Each row comes from the steps of one path. Every step used is in the known rows, and no mark comes twice. Write the path behind each row, first mark first.
Known rows
tinas > bineb > vupes: -1.206	0.321	-0.331	-0.328	0.369	3.187	-1.677	-0.966	1.402	0.791	-4.269	1.355	-1.820	-1.333	3.100	0.526	-4.115	0.104	0.959	-3.336	2.929	1.257	-1.667	-2.303
beloze > bineb > vupes: -1.168	2.144	0.777	-0.519	1.186	3.164	-0.168	-1.590	0.731	0.375	-5.234	2.132	-2.315	-1.452	3.153	2.924	-3.231	-2.480	-1.430	-2.423	2.061	1.652	-2.027	-1.439
didure > bokal: -0.086	0.902	-0.673	-1.056	-0.042	3.185	-1.142	-1.561	-1.027	-0.798	-4.019	0.606	1.009	-1.160	1.329	2.789	0.593	-0.148	-0.610	-3.414	2.728	-0.418	-2.549	-1.431
tomemez > vupes > supu > tinas > bokal: 0.412	-0.540	1.642	-0.708	-1.788	2.059	0.628	-2.313	4.520	-2.675	-1.108	-1.623	-3.619	-3.871	1.821	-1.777	-4.033	3.512	-1.134	-2.090	2.374	1.949	-3.015	-2.399
bineb > tinas > bokal > didure > supu: 0.252	0.517	0.005	-0.863	-1.656	4.384	-1.362	-1.126	-2.101	-2.943	-5.367	-0.681	1.944	-2.700	0.598	1.429	-3.588	-0.111	-0.287	-3.217	3.882	0.898	-4.267	1.417
tinas > bineb > vupes > tomemez: -0.176	-0.156	1.642	-1.150	0.356	3.308	-2.033	-1.131	0.804	2.201	-5.417	1.652	-1.220	-1.337	2.952	0.277	-3.887	1.915	1.579	-3.224	3.002	3.439	-1.897	-0.768
tinas > tomemez: 0.916	-0.177	0.234	0.619	-1.572	3.691	0.148	-0.739	-1.461	-0.748	-3.494	1.353	-3.610	-0.535	1.694	3.475	-2.715	-0.734	-1.039	-1.171	3.032	-0.891	-2.042	-4.711
bokal > didure > supu: 0.437	1.078	0.029	-1.539	-0.789	5.197	-1.125	-2.104	-1.863	-1.270	-5.298	1.083	1.330	-0.699	1.423	2.908	-0.105	-0.282	0.851	-3.200	3.276	1.029	-3.023	-0.122
tinas > bokal > didure: 0.312	-0.176	-0.339	0.061	-1.188	3.353	-1.835	-2.815	-2.427	0.179	-3.609	1.231	-0.446	-1.878	1.915	2.030	-1.370	-0.664	-0.804	-3.136	3.310	1.383	-3.503	-0.682
tinas > tomemez > vupes: 0.474	-0.316	1.861	-0.255	-0.325	3.845	1.008	-1.956	0.650	-1.076	-4.678	0.712	-3.968	0.012	1.513	2.247	-1.906	0.721	-0.615	-1.268	2.773	0.204	-2.952	-5.171
beloze > bineb: -0.648	1.884	-0.011	0.014	0.745	3.097	-0.156	-2.614	-0.789	-0.350	-4.306	1.529	-3.594	-1.098	2.037	2.772	-3.368	-2.441	-2.262	-2.408	2.668	1.344	-2.741	-0.906
tomemez > vupes > supu > beloze: 1.031	0.100	2.101	-1.781	-0.378	4.565	-0.542	-2.877	4.191	-1.674	-2.434	0.569	-2.569	-1.291	2.358	-0.846	-1.492	2.260	-2.872	-3.874	0.776	1.545	-2.281	-5.655
bineb > tinas > tomemez > vupes: 0.214	-0.163	2.287	-0.364	-0.564	4.191	1.388	-1.084	1.614	-2.281	-5.551	-0.313	-4.165	-0.225	0.384	2.702	-3.797	0.313	-1.888	-0.809	2.697	0.069	-3.643	-3.593
bokal > didure: 0.288	0.216	-0.161	-0.738	-0.551	4.552	-1.011	-2.836	-1.264	0.996	-4.771	1.905	-0.788	-0.108	1.624	3.988	0.193	-1.062	-0.250	-2.875	2.516	1.099	-2.935	-0.832
supu > beloze > bineb > tinas > bokal > didure: -0.676	1.837	-0.820	0.319	-1.472	4.446	-3.620	-3.234	-1.253	-1.337	-4.397	1.295	-0.977	-1.992	0.963	0.038	-5.576	-3.120	-4.287	-3.031	2.559	3.500	-4.556	0.115
beloze > bineb > vupes > tomemez: -0.099	1.541	2.825	-1.152	1.288	3.322	-0.666	-1.634	0.344	1.778	-6.196	2.430	-1.665	-1.504	2.996	2.556	-2.649	-0.646	-0.750	-2.168	2.203	3.803	-2.391	-0.265
bineb > tinas: 0.044	0.723	0.791	-0.460	-0.638	3.446	0.744	-0.585	1.011	-1.179	-4.507	-0.257	-1.935	-1.241	0.898	3.342	-2.868	-0.790	-1.391	-2.048	2.188	-0.066	-2.454	0.070
beloze > bineb > tinas > bokal > didure > supu: -0.706	2.029	-0.404	-0.490	-0.553	4.175	-1.655	-2.030	-2.994	-3.301	-6.130	-0.066	-0.147	-2.660	0.597	1.627	-6.202	-2.033	-2.358	-3.226	4.310	2.422	-5.235	2.430
tinas > tomemez > vupes > supu: 1.686	-1.013	2.468	-0.737	-0.430	4.122	1.730	-1.669	1.908	-2.231	-3.516	0.408	-6.361	-0.790	1.716	2.684	-4.279	2.106	-2.375	-2.488	2.508	-0.234	-3.114	-6.248
vupes > supu > tinas: 0.938	0.115	0.061	-0.644	-2.466	2.824	0.844	-0.993	3.825	-1.380	-1.001	-0.475	-4.038	-2.732	1.731	1.406	-3.158	1.655	-0.880	-1.782	1.988	0.577	-1.525	-2.182
tomemez > vupes: -0.194	0.290	1.906	-1.235	0.913	3.610	0.788	-2.803	1.939	-0.609	-4.607	0.436	-1.792	-0.571	1.761	1.549	-0.077	1.043	-0.176	-2.436	1.970	1.146	-2.654	-2.409
beloze > bineb > tinas > tomemez > vupes: -0.682	1.492	1.980	0.017	0.438	3.950	1.267	-2.151	0.870	-2.580	-6.373	0.100	-6.218	-0.211	0.389	2.627	-6.495	-1.490	-3.309	-0.868	2.961	1.377	-4.568	-2.176

Write each row's path
1.309	-0.947	2.871	-0.798	-0.994	4.402	2.317	-0.676	3.008	-3.390	-4.623	-0.968	-6.511	-0.986	0.635	3.056	-5.784	1.868	-3.081	-2.103	2.454	-0.479	-3.724	-4.665
bineb > tinas > tomemez > vupes > supu
-0.810	1.545	-0.004	0.692	-0.130	2.227	-0.418	-1.592	-0.924	-2.210	-4.251	-0.425	-3.532	-3.083	1.202	1.339	-6.983	-2.188	-3.719	-2.362	3.284	1.453	-3.885	1.286
beloze > bineb > tinas > bokal
-0.082	1.135	-0.759	-0.267	-3.059	2.176	-1.226	-0.478	0.563	-3.043	-1.883	-1.308	1.593	-4.253	1.536	-1.693	-3.166	1.454	0.989	-1.308	3.590	1.273	-1.879	-0.405
didure > supu > tinas > bokal
0.496	0.764	-0.792	-0.517	-4.165	4.863	-1.294	-1.151	-0.713	-2.042	-3.770	0.487	-0.766	-1.212	0.550	2.207	-2.337	0.066	1.305	-0.446	3.889	1.283	-2.804	-2.256
bokal > didure > supu > tinas > tomemez
-0.579	2.669	-0.508	-0.178	-1.456	3.788	-2.918	-1.005	-0.902	-4.280	-3.735	-0.488	1.161	-3.493	1.235	-2.045	-6.697	-1.509	-3.828	-3.114	2.862	2.257	-3.386	-0.334
didure > supu > beloze > bineb > tinas > bokal
0.487	1.286	0.073	0.293	-1.401	3.433	-1.790	-1.428	1.452	-3.476	-1.995	-0.183	-3.868	-3.633	1.688	-0.879	-8.591	-0.694	-6.170	-3.935	2.201	1.712	-3.434	-1.718
vupes > supu > beloze > bineb > tinas > bokal
0.694	1.555	-0.155	-0.426	-0.380	4.282	-1.562	-2.590	1.565	-1.586	-2.208	1.555	-4.209	-1.782	2.574	0.392	-5.131	-1.104	-5.037	-3.991	1.392	1.745	-2.159	-3.751
vupes > supu > beloze > bineb
0.931	-0.238	1.727	-1.413	-0.092	3.741	1.056	-0.242	2.873	-0.438	-3.185	1.032	-2.341	-2.238	3.406	3.108	-2.191	0.645	-1.224	-3.432	1.597	-0.528	-1.313	-3.905
bineb > vupes > supu
0.151	2.658	2.045	-2.002	0.051	4.899	-3.110	-1.157	0.292	-0.192	-5.658	2.189	2.500	-2.130	3.083	-1.167	-2.437	0.144	-0.998	-3.163	1.645	4.655	-1.791	-1.419
didure > supu > beloze > bineb > vupes > tomemez
0.305	1.135	-0.426	-0.776	-2.878	5.246	-3.612	-1.325	-1.359	-3.024	-4.044	0.042	3.520	-2.618	0.754	-0.839	-3.138	-0.145	-1.522	-3.505	2.926	2.230	-3.619	-0.466
bineb > tinas > bokal > didure > supu > beloze
0.572	1.532	-0.402	-1.056	-1.727	4.837	-2.357	-1.079	0.009	-2.066	-2.993	0.855	2.795	-1.695	2.082	-0.882	-0.492	0.104	-0.829	-3.109	1.884	0.975	-1.128	-3.426
didure > supu > beloze
-0.275	0.218	-0.863	0.180	-3.291	2.722	-1.886	-2.665	0.130	-0.333	-2.118	0.486	-0.503	-2.705	1.264	0.486	-2.147	-0.152	0.603	-1.400	3.134	2.707	-3.141	0.209
supu > tinas > bokal > didure
-0.584	2.925	-0.774	-1.294	-1.064	6.122	-3.030	-2.519	-0.949	-2.900	-5.797	0.977	1.012	-0.823	0.554	1.203	-4.021	-2.568	-2.883	-3.251	2.478	3.299	-4.019	0.396
bokal > didure > supu > beloze > bineb > tinas
-1.185	0.723	-2.020	0.337	-2.038	2.343	-1.772	-1.720	2.340	-0.507	-2.240	-0.141	-3.349	-1.841	1.530	-1.244	-4.915	0.885	1.084	-1.588	3.239	2.553	-1.794	-0.309
supu > tinas > bineb
1.016	0.151	1.181	-1.338	-1.271	4.544	-1.167	-0.553	3.695	-0.575	-2.091	1.762	-0.735	-2.040	3.586	0.437	-1.909	0.658	-2.374	-3.876	0.549	0.529	-0.615	-5.793
bineb > vupes > supu > beloze
0.180	1.388	1.502	-1.318	0.857	4.421	-0.931	-3.962	3.289	-2.074	-3.104	0.983	-4.494	-1.302	2.338	-0.717	-3.993	0.463	-4.686	-3.959	1.156	3.032	-3.162	-4.336
tomemez > vupes > supu > beloze > bineb
0.646	1.307	-0.634	-1.640	-1.832	6.119	-3.347	-2.382	-1.125	-1.092	-4.140	1.624	3.466	-0.681	1.598	0.288	0.481	-0.294	-0.323	-3.545	2.201	2.084	-2.383	-2.228
bokal > didure > supu > beloze
-0.318	0.208	1.461	-0.124	-2.402	3.184	0.640	-1.827	3.009	-1.477	-3.117	-0.129	-4.156	-0.925	0.864	0.819	-2.560	1.099	0.389	0.507	2.603	1.488	-2.584	-4.438
supu > tinas > tomemez > vupes
-0.158	1.684	0.295	0.881	-0.728	3.617	0.544	-0.772	-1.131	-2.149	-5.322	0.622	-6.108	-0.886	0.686	4.220	-7.281	-3.009	-3.588	-0.894	3.297	0.059	-3.655	-1.601
beloze > bineb > tinas > tomemez
-0.658	1.759	1.602	-0.063	-0.454	4.858	-0.789	-2.621	1.620	-2.852	-5.233	0.673	-4.711	-0.157	0.565	0.220	-6.216	-1.777	-4.541	-1.253	2.030	2.537	-3.948	-3.965
supu > beloze > bineb > tinas > tomemez > vupes
0.562	0.952	-0.567	-0.028	-3.713	3.524	-0.317	0.300	0.127	-3.042	-2.815	-0.240	-1.406	-2.014	0.893	1.193	-3.084	0.573	1.035	0.070	3.659	0.358	-1.639	-3.411
didure > supu > tinas > tomemez
0.448	-0.702	0.575	-0.782	-2.983	3.068	-1.099	-1.346	2.859	-0.626	-1.904	0.635	-1.403	-3.933	2.744	0.944	-3.512	1.010	-0.369	-2.485	2.567	2.108	-2.735	-1.674
bineb > vupes > supu > tinas > bokal > didure
1.578	0.041	0.395	-0.663	-1.747	4.370	-1.320	-1.527	2.355	-1.174	-1.140	0.963	-2.169	-1.890	2.540	0.434	-2.448	0.653	-3.130	-4.021	1.060	0.429	-1.330	-4.895
vupes > supu > beloze
-0.739	1.526	-0.287	0.301	-0.335	3.527	-1.326	-2.869	-2.209	-1.273	-5.684	0.630	-2.946	-2.129	0.809	2.683	-6.161	-2.706	-3.388	-2.734	3.664	2.434	-5.166	2.263
beloze > bineb > tinas > bokal > didure
-0.009	1.699	2.018	-1.551	0.439	4.682	-0.034	-2.970	4.511	-3.124	-4.154	-0.149	-4.469	-1.430	1.242	-0.247	-6.133	0.070	-5.748	-3.627	1.036	2.769	-3.803	-2.630
tomemez > vupes > supu > beloze > bineb > tinas
-0.876	2.337	0.095	-0.080	0.483	3.332	0.581	-1.771	0.352	-1.396	-5.349	0.209	-3.701	-1.276	0.975	3.255	-5.335	-2.753	-3.318	-1.893	2.572	1.212	-3.352	1.157
beloze > bineb > tinas
0.075	0.406	0.603	0.384	-1.085	2.486	-0.026	-0.486	-0.246	-1.688	-3.408	-0.858	-1.263	-3.023	1.194	1.456	-4.176	-0.418	-1.822	-2.336	2.997	-0.076	-2.883	-0.114
bineb > tinas > bokal
-1.045	2.348	0.269	-0.426	0.095	4.072	-2.108	-1.954	1.639	0.366	-4.013	2.815	-0.690	-1.464	3.302	0.321	-2.628	-2.934	-2.376	-2.746	1.044	2.721	-1.333	-3.436
supu > beloze > bineb > vupes
-0.461	1.559	0.599	-0.761	-0.922	2.700	0.502	-1.185	4.637	-1.016	-2.611	0.785	-4.773	-3.176	2.923	1.688	-5.315	-0.560	-1.825	-1.804	1.821	2.170	-1.886	-1.757
beloze > bineb > vupes > supu > tinas
1.750	-0.643	2.100	-0.796	-1.629	5.012	-0.454	-2.011	2.957	-2.395	-2.211	0.859	-4.900	-0.730	1.983	0.148	-3.555	2.144	-3.552	-2.810	1.554	0.552	-2.438	-8.169
tinas > tomemez > vupes > supu > beloze
1.530	-0.292	2.448	-0.892	-1.895	5.276	0.216	-1.036	3.763	-3.500	-3.261	-0.171	-4.815	-0.908	0.899	0.515	-5.368	1.571	-4.382	-2.457	1.482	0.347	-3.226	-6.389
bineb > tinas > tomemez > vupes > supu > beloze
0.011	0.559	0.965	-1.393	-2.815	5.066	-0.618	-2.436	1.007	-2.505	-4.992	0.030	-1.120	-0.605	0.266	1.285	-1.447	1.442	1.463	-0.284	3.614	2.503	-3.890	-2.627
bokal > didure > supu > tinas > tomemez > vupes
0.451	-0.070	1.793	-1.617	-1.107	3.132	1.636	-2.446	5.947	-1.978	-2.154	-1.033	-4.350	-2.254	1.527	0.291	-2.463	2.967	-0.775	-1.831	1.536	1.888	-2.503	-2.686
tomemez > vupes > supu > tinas
-0.706	3.398	-0.390	-0.899	-0.715	4.901	-2.011	-1.234	0.232	-3.565	-4.746	0.168	0.407	-1.940	0.987	-0.224	-4.998	-2.010	-2.996	-2.767	2.217	2.021	-2.688	-0.644
didure > supu > beloze > bineb > tinas
